What can hang from each mark:
L: F
U: N
J: X
N: J K U
D: N S
S: H V
K: C F
X: H T
C: F L S
V: Z
Z: U V

Known rows, with every way that one mark hangs from another:
[D S]: [-13   4   4   6   3   0   4   6 -11   4  13  -7  -7  -5   6  -3 -10  11
   9  -7  10 -19  -2   2 -10   6  -8   7  -9   1   6   9 -12   6   3   3]
[U [N K]]: [  5  -6  15  -3  -6   1   6  25  19  22 -12 -10   9   2  31  -5   4  -7
  13  10  -6   6  15  -8   2   2   2  -5  10  14 -25  22  -8  -4 -15  -2]
[N J K]: [  3 -15  -3 -16   3 -16  -6  35  26  13  -7  -1  21   0  28  11  -2 -14
  15   1   4 -10   2   3  -1 -10 -12 -15   3  22 -17  25 -17  18 -14  -2]
[V [Z [U [N K]]]]: [-15  18   1  10 -33  12  12  27  14  26 -14 -15   8 -13  34 -21   0  -7
  -1   8 -12  -1   1 -31   4  19   9  30  44  17 -16  42 -10 -35  -7 -19]
[V [Z [U N]]]: [-26  37  -1  11 -43  19   3  14   0  14 -14  -9 -15   0  17 -33   0  11
  -6  10 -12   2   2 -23   2  13  15  29  44  11  -7  32  -4 -41  -1  -8]
[U [N J K]]: [ -8  -8   8 -15 -11  -3  -2  47  31  23 -15  -3  13  11  41  -6   2  -4
  20  22   1  -4   5   3   6  -9  -5 -16  16  28 -34  36 -19   5 -26   4]
[D [N J [K C]]]: [ 25 -30  -2 -16  -9 -32 -13  43  34  19  18   5  36 -15  29  28  -1 -25
   1  -6   2 -26  -4  -3 -16  -3  -3 -16   2  27  -6  32 -22  32 -16   8]
[U [N [J [X H]] K]]: [-18  13   9 -15  13  -8  -2  44  49  -1  -7   7  -5  19  55  10  16   0
  15  31  20  -7   1  18   0 -36  10  -9  16   0 -34  27 -17  13 -12  12]
[S H [V Z]]: [ -1  -6  -3   0 -22  -8   6 -10 -26 -26 -15  22 -17   1 -15  13   8  13
  -4 -13 -16  -7  -6 -17  15 -20  -5  16  20   4  12  10  -4 -26   9 -12]
[X H T]: [-26  19  24 -16   0 -21 -14 -23   6 -14   5  10 -25  16  15  18  -2 -20
   2  -6  19 -14  -9  34  -6 -27  16   8  -2 -27   2 -12  -7  17  25  19]
[S H [V [Z [U N]]]]: [-20  18  -1   8 -44  14   1  -5 -16   1 -22  10 -20  13   3  -6  13   9
  -9   3 -23  -1   2 -31  11 -10   4  26  49  25   7  36  -4 -53   0  -8]
[D [N J] S]: [-12  -4   5   1  -4  -9 -16  37  11  14  23   4   7  -5   9   1 -18   8
   8  -1  24 -44  -1  15 -15  -4  -4  -9  -2  27   3  42 -35  24   3  26]
[K C]: [ 15  -9  -4  -4  -5 -16   2  -2   1   2  10  -6   6  -8   7  16   5  -4
  -6  -9  -6   1 -12  -9  -6   1  -3   0  -5  -5   2  -8   0   9  -9  -3]
[S H]: [  1  -2   2  -3  -1   3  -5  -5  -1  -9  -4  13 -17   7  -6  13   1   6
  -1 -12  -4   3   8   6  13 -12 -11  -5   3  11  16   8 -11 -10   7   8]
[K C F]: [ 41 -20 -23   3  -1  -9  -2  10   7   7   7   5  13 -15  16  34  -5 -16
  -4 -15 -22  -3 -19 -13   0   1  -7  -4   4  -7 -11   3  10  -1 -11 -11]
[J [X H]]: [-14  27   2   1  24  -2   0  -1  12 -21  10  14 -13   8  15  17  14   2
  -7  12  21  -9  -4  16  -5 -32  15  10  -2 -28  -2 -10  -1   7  15   6]
[L F]: [ -3 -10  -4   6   9  -1   9   9  -2   0  -8   2   8  -7   8 -12   5   7
   6  -6  -6   9  -7   7  17   6 -12  -4   3   0 -11   2  16 -12   1 -14]
[C F L [S H]]: [ 37 -24  11 -31  11 -18 -24  -3 -21 -18 -17  12  22   0  39  21  -5  18
  -5 -41 -10 -22  11  19   9   0 -20  -4  18  29  23  17   8  -9  20 -20]
[D N]: [  8  -6   8   6  -4  -3 -12   5   5   8  20   8  12  -6  -8   0  -6  -6
  -4  -1  11 -15   4   5 -10   4  14  -6   1   5   6  12  -7   7   5  13]
[Z U]: [ -5  15  -4   3 -15  10   0   4   0  12   3  -8  11   2   1 -10  -5 -10
 -15   0  -1  -4  -2 -12   0  13   1  14  17  10  14  14   4 -17   6  -5]
[U [N [K C F]]]: [ 42 -28  -1  -4 -10 -11   2  37  26  31   0  -4  22  -9  46  26   0 -18
  11  -6 -29   1  -8 -19   7   4  -4  -9  16   7 -37  26   7  -2 -30 -11]
[V [Z [U [N [K C]]]]]: [ -2  12  -5  -3 -39  -2  10  24  16  29  -9 -23  10 -20  41 -11   2 -11
 -10  -6 -21  -3  -4 -35   2  18   9  27  42  15 -14  34  -8 -25 -14 -16]
[C F S]: [ 18 -21   5 -22   2  -1 -11  10 -21   2  -4  -6  17  -8  22  11  -8  11
  -2 -19   3 -11  -8  17   2  10  -1  -6  12  12   8  -4  18  -1  21 -23]
[X H]: [-17  12   5  -6   9 -10   2  -9   6  -9   2  13 -13  10  11  10   6 -12
  -2   8  12 -15   0  20   7 -10   4  -3  -1 -12   2   5 -14   0  10  14]
[S [V Z]]: [ -5  -4  -6   3 -22  -8  14  -5 -24 -20 -18  10  -4  -5  -9  -5   8   9
  -7   5 -11  -7 -17 -25   1  -7   5  23  24  -8   1   0   6 -21   5 -25]
[N J [K F]]: [ 23 -27 -13 -11   3  -8 -13  51  21  20  -6  17  27  -5  32  23 -14 -25
  21   0  -8  -9 -10   4   2   1 -18 -15  10  20 -30  28  -8   6 -16 -11]
[V [Z U]]: [-15  28 -14  10 -33   6   3   0  -7   9  -5  -3   1 -10   1 -24  -8   0
 -11  -3  -6  -9  -6 -22  -3  18  10  27  31   9   6  18  -1 -29  13 -16]
[C F]: [ 10  -8  -9 -11   6  -2   1   3 -15  -4  -1 -11  17  -3  10  13  -6   9
   0 -16  -8  -9   5  12  -6   9 -11  -6  -1  11  -6 -10  10 -10   8 -15]
[N K U]: [ 18  -1  16   0   0 -17  14   7   2   8 -11 -18  35 -15  17   7   8 -26
  10   6   1  -5   0 -14   5   1 -14  11   9   3  -7  19  -1  19  -4 -11]
[U [N [K C]]]: [ 15 -17  10 -10  -7 -13   8  24  21  25  -3 -17  12  -5  41  15  11 -10
   4   3 -16   5   3 -19   1  -2   0  -4  10  11 -25  18  -5   6 -26   1]
[C L]: [ 10  -2  10  -5   4 -12  -5 -11   1 -16 -10  10  13  -1  20  -5   7   0
  -3 -12  -6 -10  11  -3  -7   7 -12   5   2   3   3   6   5  -1  -6  -7]
[Z U V]: [ -7  26  -9   8 -26  17  -1  -7   6  15   5 -15  12   1  -9 -18 -10  -1
   2   7   4  -2  -4   3   1  15 -10  10  18  -4   7  21   2 -33  -4  -9]
[C F [S H V]]: [ 24 -36   2 -28   2 -12 -13  -2 -37 -14 -15   8  10   4  10  35   4  14
  -5 -23 -11 -12  -8   5  14 -18 -15  -3  16  26  22  -1  19 -17  21 -25]

Rows:
[ 44 -23  -5 -22   7 -28   1 -13 -12 -15   2  -7  35 -13  36  23   7   6
 -10 -33 -18 -22   2   1 -17  16 -23   3   1  10   0  -8  12  -4  -8 -21]
[K [C F L]]
[ 11 -15   2 -23 -15 -15   0  41  36  24  -8  -9  13   3  50  16   6  -6
  13  10 -11  -7  -1  -8   4  -9  -7 -15  13  29 -29  28 -19  16 -34   4]
[U [N J [K C]]]
[ -9   8 -11   3 -33  -1   8 -13 -23 -10 -17  12 -10   5 -12   5   7   0
 -17  -6 -21  -5  -3 -30   6  -8  -7  33  37  11  25  23   1 -50  14 -13]
[S H [V [Z U]]]
[-26  34  -4  -1 -41  18 -10  25  24  22  -8 -14   1  22  13 -34 -10  16
  14  28   3  -2   1   6   9   7 -15  -4  37  26 -15  46 -15 -30 -25  12]
[Z [U [N J]] V]
[ 40 -34 -11 -22   8 -29   7  17  -2  16   1 -21  41 -24  35  38   5 -13
   0 -29 -20 -15   3  -2 -15   8 -15  -6  -2  13 -13  -7  10   4  -9 -23]
[N [K [C F]]]
[ 47 -28  14 -24   2 -30   7  15   6   6 -14 -15  45 -14  64  19  12  -1
   5 -19 -28 -16  16  -8 -10  14 -21   0  16  26 -22  13  13  -5 -24 -22]
[U [N [K [C F L]]]]
[ 39 -12   2  10  -5 -13   3  23   3  18 -10  -6  38 -21  25  22  -4 -33
  13   0  -7  -9  -8 -19  13   5 -23  10  18   3 -23  26  10  11  -8 -15]
[N [K F] U]
[-14  31   3  12 -35  23   2   5  15  23  -4 -20   0  15   4 -33  -5  11
  11  19   1   2   4  -6   7  16  -4   8  33   6  -7  31  -5 -44 -17   7]
[Z [U N] V]
[ 11  12   2  -4 -33   0   8  21  32  42   4 -32  27  -8  30  -9   3 -11
   7   8 -11   3  -3 -18   2  18  -9   5  27  10 -16  36  -4 -30 -35 -10]
[Z [U [N [K C]]] V]
[ 37 -23  11 -27  12 -19 -20   2 -22 -10 -13   3  34 -10  41  13  -5  10
  -8 -26   2 -21  -4   8  -5  14 -11   1  15  17   8   6  20  -5  15 -30]
[C F L S]
[ 36 -20  -7 -33  -5 -42   6  22   1   8  -8 -28  51 -16  44  38   5 -18
   7 -14 -15 -29 -12  -3  -8  -2 -31 -11  17  33 -16  17  -1  27 -13 -19]
[N J [K [C F]] U]
[ 60 -38   3 -21   1 -22 -21  10   1   1  -4  17  30 -21  44  28  -5 -10
  -6 -27 -13 -12 -24  -7  -3   8  -3   5  15   3   2  13  24   8  -6 -26]
[K [C L S] F]
[ 41 -29  10 -20  10 -37   4  -3  16   0  -4  -2  42 -19  43  22   9 -17
  -1 -24 -13 -12   4 -16 -13  10 -14   5  -4   6  -7   9   4  12 -20 -21]
[N [K [C L]]]
[ -4  21   1  -5   4  -7  -4  15  10 -17 -10  -6  11   5  16   7  11   7
   7  24  14 -10 -19  -1  -8 -30 -10   5  17   2  -9  18   2  34   0   4]
[N [J X] U]
[ 62 -38   4 -20   3 -25 -25   3  -3  -9  -9  24  18 -10  42  42  -7  -5
  -7 -39 -19 -12 -14  -4  14  -7 -21  -1  16  10  16  25   7  -3   2 -14]
[K [C L [S H]] F]
[  4 -21  14  15 -16 -25  12  27 -16   7   9   3  23 -30   9   3  -6  -6
  -1  -9   6 -39  -2 -15 -18   4   8  26  13   5  -4  38 -15  -5   6 -18]
[D [N K] [S [V Z]]]
[ 55 -31   9  -7  -1 -18  -5  30  22  18 -12   5  41 -13  66  25   4 -13
   9 -15 -31  -6   2 -24  -4  13 -15   0  18  10 -35  30  12  -7 -34 -15]
[U [N [K [C L] F]]]
[ -5   5   4 -13   6   5  -2  52  43  12 -12  -6   9  10  43   2   8  10
  17  25   9   4   5   0  -7 -22   4  -6  20  18 -36  25 -10  12 -19   0]
[U [N [J X] K]]
[ 11  -1   8 -14  -6 -22   3  27  13   5 -19 -11  33  -3  28  12   1 -25
  19  11   1 -16  -4  -5   5  -9 -22  -4  17  24 -10  31  -8  31 -11  -2]
[N J K U]
[ 28 -44  21 -13  17 -22 -11  -2 -24 -23 -28  32  21  -2  31  11  19  11
  -7 -24 -14   3 -13   0  26 -17 -25   4  23  11  21  16  25 -22  12 -30]
[C [L F] [S H V]]
[  4   3  -9  15 -34  15   2  44  12  37 -13  -2  17 -14  43  -7 -10 -19
   2   0 -19  -3  -3 -32   8  19   3  21  49  14 -30  43   4 -45 -10 -25]
[V [Z [U [N [K F]]]]]
[ 28  -6  -3 -20   5 -26   6  30  25  -4  -3 -20  32  -8  41  35  16 -21
   7  10   4 -14 -19 -16 -17 -24 -13   5   9   6 -15  19   1  48 -16  -9]
[N [J X] [K C] U]
[ 54 -37   5 -40   6 -27 -22  -8 -15 -16  -8   6  19  -6  44  39   4  10
 -14 -46 -14 -21  -1  10   7   0 -22  -5  10  28  22  10  11  -2   9 -24]
[K [C F L [S H]]]
[ -4  20   7   4 -33  18   8  24  30  40  -7 -25  24   0  19 -22  -6  -4
  14  16  -1   4  10  -9   9  19 -12   7  33  17 -19  40  -6 -36 -24  -4]
[Z [U [N K]] V]
[-25  17  -4  -4 -42   3   1  45  25  27 -18 -11   7   0  43 -24  -2  -2
   6  17  -7 -10   3 -19   6   5   4  10  48  34 -25  55 -21 -22 -14 -10]
[V [Z [U [N J K]]]]
[ 31 -29 -11 -23 -20 -27   3   4 -43 -16 -13  -1  16 -25  25  24   5  12
 -24 -23 -19 -21 -34 -17   0  -4   4  16  25   7   8  -7  28 -12  12 -48]
[K [C F [S [V Z]]]]
[ 35 -22  16 -28   0 -26 -14  -3  -2  -9  -4   2  21 -16  46   9   1  -1
 -16 -20  -2 -15 -13  -5  -8   2  -1   5   8   7  15  10  12  17  -7 -19]
[K [C L S]]
[ 41 -29  -2 -34   2 -18 -16   2 -16   1   2  -4   5  -8  27  41  -4   7
  -9 -39 -12 -15  -9  12  11 -12 -10  -9   8  27  21   3   4   0  16 -15]
[K [C F [S H]]]
[ -8   8  18   8 -13 -17 -13  26  -3  -1  19 -10  22  -9   9   1 -10   0
  16   8  27 -49  -6   9 -11  -6 -16   2  12  28  10  48 -30  41   1  23]
[D [N J U] S]
[ 46 -48  -1 -36   1 -25  -9  -4 -34 -14  -5   4  17  -1  15  51  10   7
 -17 -35 -21 -16 -14  -2   6 -18 -12  -4  16  22  23  -3  19  -5  12 -26]
[K [C F [S H V]]]
[ 44 -48  16 -17  14 -36  -1   3 -24 -20 -20  16  38 -18  42  14  20   1
 -16 -20 -16  -4 -33 -17   6   0 -12   9  17   1  10   2  35  -6  -8 -46]
[K [C [L F] [S V]]]
[ 42 -24  19 -25  -7 -31  -2  14   2  10  -9 -11  24 -21  35  41   6 -25
  -3 -17  -1 -12 -16 -11  19 -17 -17   7  15  17  18  32  -6  33   2 -13]
[N [K [C [S H]]] U]
[  0 -14   3  -1   2 -10   3  -3 -28 -11  -1   8 -10   8 -12  22   3  11
   5 -16  -2 -24   1  -5   5 -19 -17  12   1   8  21  13 -12 -11   6   5]
[D [S H V]]
[ 25 -38  18  -8  11 -22  -1   3 -26 -21 -27  19  31  -9  33  -1  16   8
 -10 -12  -7  -2 -20  -3   3   1 -13   7  16   0   5   8  36 -15   3 -44]
[C [L F] [S V]]
[-31  39  19 -19   2 -25 -15  -3  16 -29  -8   0 -10  23  25  27   4 -14
   3  15  35 -24 -23  34 -12 -54   5  13  12 -28  -8  -1  -1  49  22  20]
[N [J [X H T]] U]
[-21   9  19  -5   2  -7 -34  32  16  -4  27   1  -3   2  13  15 -20  10
   9  -6  41 -38 -12  31 -45 -31  14  10  -1  -2  -3  11 -14  50  17  25]
[D [N [J [X T]]] S]
[ 27 -16  -4  -6  -8 -22  -4  41  15  11 -19   0  42  -8  35  25  -9 -30
  24   5  -5 -21 -16  -6   8  -5 -30  -4  26  19 -24  39  -2  18 -15 -13]
[N J [K F] U]
[ 35 -29  -2 -31   0 -17 -10  12 -16   4   5 -12  20 -17  30  27  -3   9
 -14 -25  -5 -19 -20   8  -3   4  -1  -4  10  16   6  -7  14   6   6 -25]
[K [C F S]]
[-12   8 -11   4 -35   1   6  -3 -21  -6 -17   3   3  -5  -9  -8   6  -4
 -21   3 -16 -10 -14 -35  -5   9  10  36  35   4  11  13  12 -40   8 -27]
[S [V [Z U]]]
